What can hang from each mark:
J_994: J_12 J_470 J_650 J_997
J_296: J_994 J_997
J_650: J_12 J_994
J_470: J_994
J_997: J_12 J_296 J_470 J_575 J_650 J_994
J_12: J_650 J_994 J_997
J_575: J_994 J_997

Each row was made from one small tree. The marks that hang from a mark follow it in brackets, in the order of their numbers. Every link used is in the known rows. Write each row's tree.
Known rows:
J_997{J_296 J_575 J_994{J_470 J_650{J_12}}}: [-26  17 -16 -10 -23   0 -16 -12   9  -3  -3   5 -20   0   1  26  -1  10
  -3  -2   1  -4 -16 -15  12  21  23  22   0  -9 -36 -20  -3  -2 -12 -19
   7   7 -10  12  -2   5  -6 -31  -1]
J_575{J_994{J_470 J_650 J_997}}: [ 18 -12   1 -10 -14  34   0 -31  -4 -11 -41  12 -29   2   1  14   0  -6
 -15  26 -18 -29 -16  -7  12   5 -22  10  -5   5   9  11   9   2   5 -14
  -6  59  21  -7   5  -3 -11   0 -16]
J_12{J_650 J_994 J_997{J_575}}: [-10   1 -17  17  -7 -28 -13  12  16  -9  -9 -15   9 -12 -37   8   4  11
  -5   1  -5   7 -18 -10 -14  11  25  12 -18  11 -34   0  -9  -6 -21  11
   8  -6 -18  23 -12   9  -3  -6  20]
J_12{J_994 J_997}: [ -8  -7  -3  13  -4 -28  -4   7   6  -5  -8 -14  -1  -3 -15  10   1   4
  -3   9  -6   5  -1   0 -10   3  15   5  -9   4  -8   5 -16   1 -14   6
   4   7 -15   8  -8  10   0   3   9]
J_12{J_650{J_994{J_470}} J_997{J_296 J_575}}: [-17  10 -19  18 -20  -5 -13 -19  14  -4 -16 -10   2  -4 -19  24   3  16
  -3  19  -1  -4 -18 -12 -10  23  30  24 -22  -3 -39   1 -10 -10 -13  -3
   4 -16 -18  10  -7   8  -9 -24  19]
J_994{J_12{J_650} J_470}: [  6  -8 -10 -15  -6  16  -3 -22   8   5 -20   7 -18  -4  15   7  -1  -2
  -7   7  -2   4 -20 -11  -2  -1  -3  11  -9   5 -22   5  15   1   0 -10
 -10  18  22  -4   0   2  -5  -8  -1]
J_575{J_994}: [  8   6   6  -1  -4   1   0  -5  -5  -5 -13   6  10   4 -22   1  -4   4
  -8   2  -3 -10  -2  -1  -1  -1  -7  -2   5   4   3   1   6  -9   2   3
   2  14   8  -8  -5  -5   1   7  -6]
J_650{J_12{J_997}}: [-11   1 -12   2   4 -32  -3   2   1 -12  -1  -5   1  -1 -16   9   2  -3
   3  13   6  11   3   9 -13  -5  22   5   9   6 -16  -1 -13   9 -12   8
  -4   3 -18  -1  -4   2   0  -8   7]
J_650{J_12{J_997{J_470 J_575}} J_994}: [-28   7 -20  21  -8 -37 -11   4   7 -12  -6  -5   0   2  -7  22   1  11
  11  -9  15  17  -2  -5 -16  16  45   9  -6   4 -45  -5 -12 -12 -16   6
   3  -4 -24  -2  -9   4   3 -27  18]
J_470{J_994{J_12}}: [  8 -13   3 -16 -10   3   0 -19  -5   6   0   8 -17   6  27   4  -5   0
  -5   4  -6  -6   2   1   9   4 -25  -3  11  11 -11  -4  14   7   0  -3
  -6  17  24  -1 -10   0   0   6   5]
J_994{J_12 J_470 J_650 J_997{J_296 J_575}}: [ -1 -11 -14 -25 -36  50  -8 -43   1  -2 -19  12 -45   2  28  17   3  -5
 -11  17 -12 -16 -24 -17  24  11 -12  22 -10   0 -19 -11  20   7   0 -22
  -6  28   7   8  10  -2  -3 -23  -6]
J_470{J_994{J_997}}: [ 13 -13   3   0  -6   8  -2 -20  -6  -5  -5   0 -18   4   3   5  -3  -2
  -3  19 -15 -15  -1   5  10   9 -31  -6  -6   9   4   2  10  14   0  -2
   0  22   5  11  -8   3  -6  13   5]
J_994{J_470}: [  1  -7   2   3   1  16  -1   3   2   2  -6  -1  -9   0  19   7  -1   0
  -3   8  -6 -11  -8  -3   3   3  -3   6  -8  -4   4   5   1   0   1  -7
  -5   6   7  -1   4  -1  -4  -6  -4]
J_296{J_997{J_12{J_650} J_575 J_994{J_470}}}: [-23  15  -8   6 -13  -6 -19   6   5  -5 -19   5  -7 -12 -32  10   1  10
  -7   4  -1  34 -24 -21   5  16  15   8 -17  -3 -30 -22  17   5  -9  -6
  11  -2   1  -2  -3  10  -3 -23  18]
J_12{J_997{J_650{J_994}}}: [ -9   4 -10  13 -16 -22  -5  -7   7  -3 -27   3   1   3 -11  13   5  10
   3  18   5  17  13  -3  -5   7  26   5  -3  -2 -31   0 -23   7 -11   3
   0  20  -3 -11  -3   2  -4 -15  20]
J_12{J_650}: [  5   5 -10  -1   1  -9  -2  -7   7  -1  -9  -1   8  -6 -21   0   0   2
  -1  -3   1   6  -7  -3  -8   1   5   3  -8   5 -19   3   2  -3  -4   0
   2   2   6   6  -3   3  -4   2   4]
J_575{J_997}: [ 6 -5  5  4 -3 -1 -4 12  1 -9 -6  2 -5 -5 -8  0 -2 -2 -1  4 -6 -4 -1  7
 -3 -7 12  8 -8  1  9  0  6 -1 -7  8 -1 -5  6  5  4 -8  3 -4 -9]
J_575{J_994{J_12 J_470 J_650} J_997}: [ 20 -14   6 -21 -22  30  -2 -21  -1  -8 -40  24 -31  -1  22  13  -4  -4
 -19  17 -15 -22 -17  -6   7  -9  -4  20   2   8  -1   4  19  -4  -2  -6
 -12  47  44 -13   6 -13  -2 -11 -26]
J_470{J_994{J_12 J_650}}: [ 11 -12   0 -28 -19  12   0 -32  -4   5 -13  17 -27   5  44  10   1  -3
 -11   6  -7  -7   1  -5  16   6 -21   0  13  15 -19   0   9   6   0  -8
  -7  38  36  -4  -7   0  -6   2  -1]
J_650{J_12{J_994 J_997}}: [-15  -6 -11   9   3 -44  -7  11   6  -9   0 -15  -1  -1 -34  15   1   1
   4  10   4  11   2   5 -18   0  22   7   3   5 -18   2 -19   4 -16   7
   0  15 -24   5  -8   9  -1  -2   9]
J_994{J_12{J_650}}: [  5  -4 -10 -16  -8   0  -1 -22   5   2 -14   7  -7  -4  -4  -2   0  -2
  -5  -2   4  14 -11  -6  -5  -4  -2   5   0  11 -27  -1  13  -1   0  -3
  -5  12  16  -1  -2   1   0  -3   1]
J_575{J_997{J_296}}: [  0   7   0   5 -15  -2  -8  -7   0  -4   0   0   5  -1 -18   7  -5   3
   0   3  -6  -5  -4   8  -2  -1  18  12 -11  -6   3  -8   5  -3  -7   2
   6 -18  -2  10   4  -6   4  -5  -9]
J_12{J_650 J_994{J_997}}: [  6 -13 -10   5  -2 -11 -10 -12  11  -5 -17 -14 -13  -7 -50   3   1   1
  -2  11  -8   1 -12  -7  -8   7  -7   6 -21   8 -14   8  -1   1  -6  -3
   5  29  -6  16  -3  12  -6  12   6]
J_650{J_12}: [ -9   0  -7  -3   8 -20  -4   4   0  -5  10  -1  -1   1 -18   6   1  -4
   6   1  10   6   5   4  -8  -4   7   3  10   1  -9  -4  -3   1  -2  -1
  -2   6  -9  -2  -2  -1   1  -2   3]
J_575{J_997{J_12{J_994{J_470}} J_296 J_650}}: [-12   0 -12   9 -35 -12 -26  18   8  -3 -24   7  -8   0 -31  21 -12   7
   1   8  -6  11  -5  -8  -4   8  39  15 -18 -13 -21 -14  -1   4 -11  -6
  14  21  21  -3   2  -4  -6 -11   4]
J_994{J_997{J_12 J_296 J_470 J_575 J_650}}: [-21  13 -35   4 -42   1 -24  -8  -2  -8 -27  18  -5   6 -24  14 -10   8
   8 -21   5  27  -9 -16   9  21  41  -4 -18  -5 -45 -30  15   4  -9  -7
  22   6   5   1  -1  -1   2 -16  18]
J_296{J_994 J_997{J_12 J_470 J_650}}: [-17  24 -10  -4 -21 -21 -11  -6 -10  -3 -29  15   9  11 -10  15   4   9
   1 -22  10  68  13 -12   5   7  27 -25  -3  -8 -18 -26   7   3 -12  -8
  14  21  14 -27   6   6  14 -16  19]
J_650{J_994{J_12{J_997{J_470 J_575}}}}: [-18  -1 -13   7 -23  -8  -7 -14   4  -3 -21   4 -11   3  28  16   2  11
   2 -13   7  17  -8 -12  -4  14  28  10  -9   7 -45  -6   0 -11  -9   2
  -1  -1  -5  -4  -7   4   6 -27  16]
J_994{J_12 J_650}: [  4  -9  -6 -27 -19  18   2 -31   1   3 -15  15 -26   0  29   5   4  -8
  -8   3   2   2  -4  -8  10  -5  -6   7  12   9 -18  -2   6   4   3  -9
  -8  34  23 -10   3  -2  -2  -9  -6]
J_296{J_997{J_650}}: [ -2   9  -3   7  -2  -6  -1   2  -5   4 -15   8   2   4 -27   6   8   5
  -3  12   2  35  10  -3   8  -4   1  -4  -3   0  -4 -16  -1  10  -1  -1
   3  24   2 -15   8  -4   8  -8  10]

Which tree is each row?
[-11  22 -12 -19 -43 -13 -18 -23  -3 -10 -24  16  -3   5   7  22  -5   5
  -1 -27   2  24  -2  -7   4  11  48  -4  -5 -11 -16 -15  11  -8 -17 -10
  16   1  23  -7   6   3   2 -19  -7] | J_575{J_997{J_12 J_296{J_994{J_650}} J_470}}
[-26  20 -13   8 -24 -29 -18   0  -4   5 -38  21   0   5 -18  12  -5  14
   2 -21  11  67   3 -15   7  12  37 -11  -8  -6 -35 -31   5   8  -7  -4
  19  19  12 -19  -3   7   5 -19  14] | J_296{J_997{J_12 J_470 J_650 J_994}}
[ 12  -8  -8 -17  -9  -4  -3 -27   2   5 -10   8  -8   0  10   4  -4   2
  -8   1  -4   4  -6  -3  -1   5 -18   0   2  17 -31  -2  15   3  -3  -2
  -3  18  29   4 -14   4  -4   8   7] | J_470{J_994{J_12{J_650}}}
[-14  28 -16  -8 -43 -22 -22  -8  -2 -10 -28  17  12  10  -8  20 -11  12
   5 -30   5  44   5  -8   0  11  57 -11 -10 -16 -24 -25   8  -2 -20  -5
  20  -2  21 -10   4  -3   8 -17   4] | J_575{J_997{J_12 J_296{J_994} J_470 J_650}}
[ -8  13 -10   6 -11 -30 -10 -14  10  -6 -26  -3   6 -10 -26   4  -2   9
  -5   6  -2  23 -14  -5  -7   8  27   6  -9   5 -32  -5 -10   5 -18   6
   7  -9  -6  15 -11  13  -8  -9   7] | J_12{J_650 J_997{J_994}}
[  0  -4 -19  -5  -6 -11  -7  -5   0 -10 -17   7 -16   5 -35   7   1  -6
   7  12   6  17   4   2   2  -2   3   1   1   1 -24 -10   0  17  -4  -3
  -1  41  -4  -4   3  -5   0  -2   6] | J_994{J_997{J_650{J_12}}}
[-18  22 -15  -5 -32  -8 -12 -37   3   8 -24  11  -4   5  14  20  -7  13
  -2 -27   2  16  -8 -13  10  22  35   5  -9  -6 -29 -14  -4 -10  -9 -17
  16   6   7   8  -4  10  -4 -18 -12] | J_997{J_296 J_470 J_994{J_650}}
[-28  29 -21  -1 -24 -27 -21   2   9  -2   3   9   7   5 -37  17  -4  16
   6 -16  10  27  -1 -14   6  17  35  10   5  -9 -49 -36  -7   3 -16  -7
  16  -5 -17  11  -7  -1   5 -20  13] | J_997{J_296 J_575 J_650{J_12} J_994}
[  1  18 -10  -1 -19 -27 -13  -3  -1 -12 -19  16  15   8 -64  17 -11   8
  -2   4   2   6   5   5  -8  -4  31  10   5  -1 -21 -17   3  -4  -9   4
   9  23  10  -6  -1 -17   6  -5  -7] | J_575{J_994 J_997{J_296 J_650{J_12}}}
[-14   7 -24   8 -11 -23 -15  18   1   1  -5  11   5   9   3  21  -8  15
   7 -28   9  19   4  -8   0  20  25  -5  -2   9 -47 -20   4  -4 -14   1
  12  18  12   5 -13  -6   3  -8  20] | J_997{J_470{J_994} J_575 J_650{J_12}}
[-12   6 -12  10 -17 -19 -16  -4   8  -3 -18   5 -15   7 -28  28  -4   9
   8  20   6   5   4   0  -9   8  35  24 -10 -14 -24  -7 -10   0  -7  -9
   0  22   4 -12   6  -9  -1 -22   1] | J_575{J_997{J_296 J_650{J_12 J_994{J_470}}}}
[  4  23 -10  11 -30 -11 -13  -7  -2  -4 -39  19  20  11 -33  18 -16  17
  -2 -18  -2  11  -2  -2  -4   6  41   4 -15  -1 -20 -15   9 -18 -10   2
  16   9  23  -4  -1 -14   6  -6 -13] | J_575{J_994 J_997{J_296 J_470 J_650}}
[  3   4   4 -23 -13  20   0 -21   2  -3 -15   3 -17   4  44  17  10   2
 -10   5  -9  -1  -5 -11  14   7  -5   0   3  -8  10   3  -4  -2  -8 -20
  -6  27  15  -4   9   5  -3 -10  -6] | J_296{J_994{J_470 J_650}}
[  3   7  -5  -8 -37   9 -14 -17  -3 -13 -34  21  -9   0 -22  21 -11   0
 -12  15 -11 -19 -13  -6   4   4  24  16  -1  -6  -7  -3  15  -5  -5  -6
   7  25  36 -15   3  -9 -12 -10 -16] | J_575{J_994{J_470 J_650} J_997{J_12 J_296}}
[ 10 -11 -10 -18 -22  16  -4 -26  -2  -2 -29  17 -29   6   1   1   0  -7
  -2  14  -2  17  -2  -7  12  -3 -11   2  -1   4 -20 -12  13  20   1  -8
  -7  42  16  -7   6  -5   4  -4   3] | J_994{J_12 J_997{J_650}}
[-12  13 -10 -17 -36   9 -15 -28   5  13 -26  18 -18   8  24  19  -8  10
  -5   0  -3  22  -8 -18  15  12  13  13  -5 -12 -31 -24   3   9  -4 -22
   2  21  16  -2   1   2   2 -21  -3] | J_997{J_296 J_650 J_994{J_12 J_470}}
[-16   8  -1  -3 -21  16 -11   0   1   7 -25  18 -25   2  13  13   5  12
 -11   7  -5  38 -12 -25  20   8  -3  13  -7  -4 -27 -32  12  12  -7 -14
  -1  25   7  -8   6   0  11 -32  11] | J_296{J_997{J_575 J_650 J_994{J_12 J_470}}}
[ -1   7  -1  10 -10  -6  -3   3  -2 -17 -13   4  15  -2 -20   5  -2   9
 -11   4  -8  -7 -10  -4  -4   3  10   5   4   8 -16  -5   1  -6 -13  13
   4  -4  -7   4 -10  -4   3  -6  10] | J_12{J_997{J_575{J_994}}}
[ -3  11 -11 -12 -35  26 -11 -16   1   0 -23  22  -4  10   0  18  -8  14
 -13  -1  -6  -2 -16 -20  10   9   3  14   2  -1 -34 -21  16  -7  -3 -12
   3  24  23  -7  -1 -12   6 -17   2] | J_997{J_296 J_575{J_994{J_12 J_470}} J_650}
[ -6   0 -15 -16 -39   3  -6 -36  -2  -3  -7  12 -17   3  34  21   0   8
 -14   8  -8  -6  -7  -7  16  14   6  10   8  14 -40 -16   6   7 -16  -4
   2   6  12  13 -10   1  -3 -16  12] | J_470{J_994{J_12{J_997{J_296 J_575}} J_650}}
[-20  10  -8   4  -5 -44  -9  -2   5 -10  -8  -3  -3  -3 -14  11  -2   3
   2   5   6  22   0   3  -5   3  29   8   8   1 -23 -10 -14  11 -17   6
   2  -1 -22   5  -9   8   0 -13   6] | J_650{J_12{J_997{J_994}}}
[ -4  21  -2   2 -18   4  -7  -9  -3  -7   2   5  19   6 -35  10  -6  13
  -8  -7  -5 -15 -10  -6   2  11   4   7   2   1 -14 -15   9 -17  -4   1
  12 -11  -5   9  -6  -6   4  -4   2] | J_997{J_296 J_575{J_994}}
[  0   7  -9  -4 -30  -7 -12  -4  -4 -15 -44  29  -2  -1 -13  13 -12   1
  -7 -14  -1   4  -8  -5  -4   2  39   1  -1   6 -18  -4  18 -12  -6   6
  10  30  41 -18  -4  -8  -7  -7 -14] | J_575{J_994{J_650} J_997{J_12 J_470}}
[-13 -10  -4  19  -8  -3 -10  23  12  -5  -5 -15  -8  -7   4  16   5   8
  -6  12 -12  -9 -17 -12  -4  12  16  16 -17   1 -13   0 -11  -4 -18   1
   1   1 -18  15  -5   8  -4 -13  14] | J_12{J_994{J_470} J_997{J_575}}
[ -6  17  -7 -11 -20 -12 -15  -5   4 -10 -10   5  -2  11  -9  27  -1   8
   2   3  -2  18   3  -1   0   3  29  10  -5 -18  -7 -17  -3   4 -20 -13
   3  12   4  -3  11  -9   7 -18  -2] | J_575{J_997{J_296{J_994{J_470}} J_650{J_12}}}
[-11  15   8 -11  -9 -17  -5  -6 -11  -9  -3   1   2   6 -18   6  10   2
  -4   0   3  41   8  -5   6  -1  -2 -18   7  -9   8 -19   9   9  -7  -5
   5   9  -1 -21   6   8  11  -5  15] | J_296{J_994 J_997{J_12}}
[  6  14 -12  -5 -40  -2 -13 -22  -5  -1 -44  29   4  12 -16  18 -16  12
  -6 -19   0  17  -6  -6   1   0  32   6  -8   4 -33 -19  19 -12  -6  -2
  10  22  36  -9  -1 -15  12 -12 -14] | J_575{J_994{J_12} J_997{J_296 J_470 J_650}}
[-10  15  -8 -25 -36  25 -11 -17   3   2  -9  11  -9  11  35  22   3  12
  -7  -9  -5  21  -9 -22  18  12   4   6   0 -13 -27 -28   9   0 -14 -23
   1   9  11  -1   8  -3  12 -24  10] | J_997{J_296{J_994{J_12 J_470}} J_575 J_650}
[-24  21 -18   0 -31 -27 -22   6   4   2 -36  21   2   3  -1  10 -14  10
   7 -31  10  48   0 -18   2  16  48 -10  -4  -6 -45 -23   2   4 -11  -5
  19  16  23 -11  -8   6  -4 -15   8] | J_997{J_12 J_470 J_650 J_994}
[ -8  11 -20   7 -39 -23 -24   1  -4   0 -24  23   7   8  -8  21 -20  13
   4 -18   0  24   3  -1   0  16  45  -6 -14  -1 -36 -21  14   2 -14   2
  21   6  36  -3 -10  -7  -4  -6   7] | J_575{J_997{J_12 J_296 J_470{J_994} J_650}}
[ -9  11 -23  -6 -38   3 -15 -19  -1  12 -11  20  -1  14  26  22 -12  18
   0 -28   1  19  -4 -15  12  23  16  -1  -7   8 -55 -28  17  -6  -9  -9
  13   7  25   7 -11  -4   7 -14  14] | J_997{J_296 J_470{J_994{J_12}} J_575 J_650}
[-13  17  -9 -12 -31  16  -7 -24   4  -9 -10  -2  -6   3  33  28   9  11
 -13   5 -11  -1 -12 -14  14  17  21  10  -5  -8 -13 -10  -8  -2 -25 -15
   1  -3  -8  10   5   5  -2 -29   8] | J_12{J_997{J_296{J_994{J_470 J_650}} J_575}}
[-30  16 -31  11 -19 -31 -23  14  11   2  -4  -1  11   9 -36  27  -7  18
  12 -33  15  29  -1 -13 -10  20  49   8 -14  -3 -54 -25  -8 -17 -16  -6
  20  11 -14  11  -7   0   9 -16  15] | J_997{J_296 J_470 J_575 J_650{J_12{J_994}}}
[  3   6   9 -32 -15   9   4 -41  -9  -2 -15   9 -23   8  21  13  18  -2
 -15   5  -2  32   6 -10  20  -6 -20  -6  12   2   0 -14  10   8  -7 -17
  -9  37  13 -19  13   4  15 -14   1] | J_296{J_994{J_12 J_650} J_997}
[-21  29 -14   2 -31 -10 -18  -1   7   3  -9  10   9   4 -18  11  -4  20
   0 -17   1  20  -5 -18  13  21  28   7  -5 -10 -39 -33  -4   0 -13  -7
  18 -11  -9  15  -6   1   2 -20  13] | J_997{J_296 J_575 J_650 J_994}
[-25   7 -22   8 -16 -14 -22  18  13   3   2  -6  -4   5 -32  28  -3  13
   4  -2   4   6  -8 -15  -3  17  27  19 -10  -9 -37 -19 -10  -6 -13 -11
   9  20 -13   9  -1  -2   1 -16  12] | J_997{J_296 J_575 J_650{J_12{J_994{J_470}}}}
[  3   0  11 -31 -14  26   5 -37  -7   0 -22   9 -31   8  43  19  16  -2
 -19  16  -9  24  -3 -13  21  -2 -22   1   6  -1   8  -8   9   7  -5 -24
 -13  46  17 -21  18   4   9 -22  -4] | J_296{J_994{J_12 J_470 J_650} J_997}
[  4 -10 -13  -7 -25  -8 -13  -8  -7  -6 -23  17 -17   5 -14   6  -7  -1
   1  18  -6  10   6  -3  12  11  -7 -14   0   4 -26 -13  11  25  -3  -1
   7  38  25  -8 -10   1 -10  10  20] | J_470{J_994{J_997{J_12 J_650}}}
[-24  30 -20 -18 -24 -13 -13 -24   1  -7   3   3   3  11  12  29   5  11
   2 -38  13  21  -3 -13   5  19  35   0   2  -4 -30 -22   0 -16 -19 -16
  12   2  -8   7   2   5   8 -24   4] | J_997{J_296{J_994{J_650{J_12}}} J_470 J_575}
[-11   9 -14  13 -17 -15  -8  -6   5   7 -30   9   1  10   3  16  -3  15
  10 -17  12  26   8 -10  -6  16  30  -3 -12  -4 -34  -3 -11 -11  -2  -6
   7  25  12 -16  -3   2   0 -14  12] | J_997{J_470 J_650{J_994}}
[  1  -6  -9 -15  -2 -17  -3 -14  -1  -3   0   6 -16   3   6  16   1  -2
  -1  10   2 -10   8   3   4   7  -7   1  18  13 -17   1  -2   5  -5  -5
  -1  33  14  -1  -8   1  -9   2   3] | J_470{J_994{J_650{J_12}}}
[ -7   6 -10   7  -9 -15 -10 -10  12  -3 -31  -3  -4 -11   0  12  -4   9
  -8  13  -9  11 -21  -8  -6  11  23  14 -15   1 -26   1  -8   6 -18  -1
   1  -2   0  11  -8  13 -12 -14   2] | J_12{J_650 J_997{J_994{J_470}}}
[ -7 -13 -15 -14 -26  33 -12  -7   2 -14 -23  14 -38  -6  10  10   2 -10
  -6  19  -9 -13 -21 -17  16  12   2  10  -6  -2 -17  -5  16  11  -5 -11
  -1  31  13  -4   4   1 -14 -17   7] | J_994{J_470 J_650 J_997{J_12 J_575}}
[  4  -1 -15 -18 -34  15  -7 -38  -2   2 -22  15 -22  10 -11   8  -3  -1
  -2  11  -1  17  -2  -5  14   2  -6   5  -4  -2 -26 -19  11  17   2 -12
   0  32   9  -1   6  -4   5  -7   3] | J_994{J_12 J_997{J_296 J_650}}
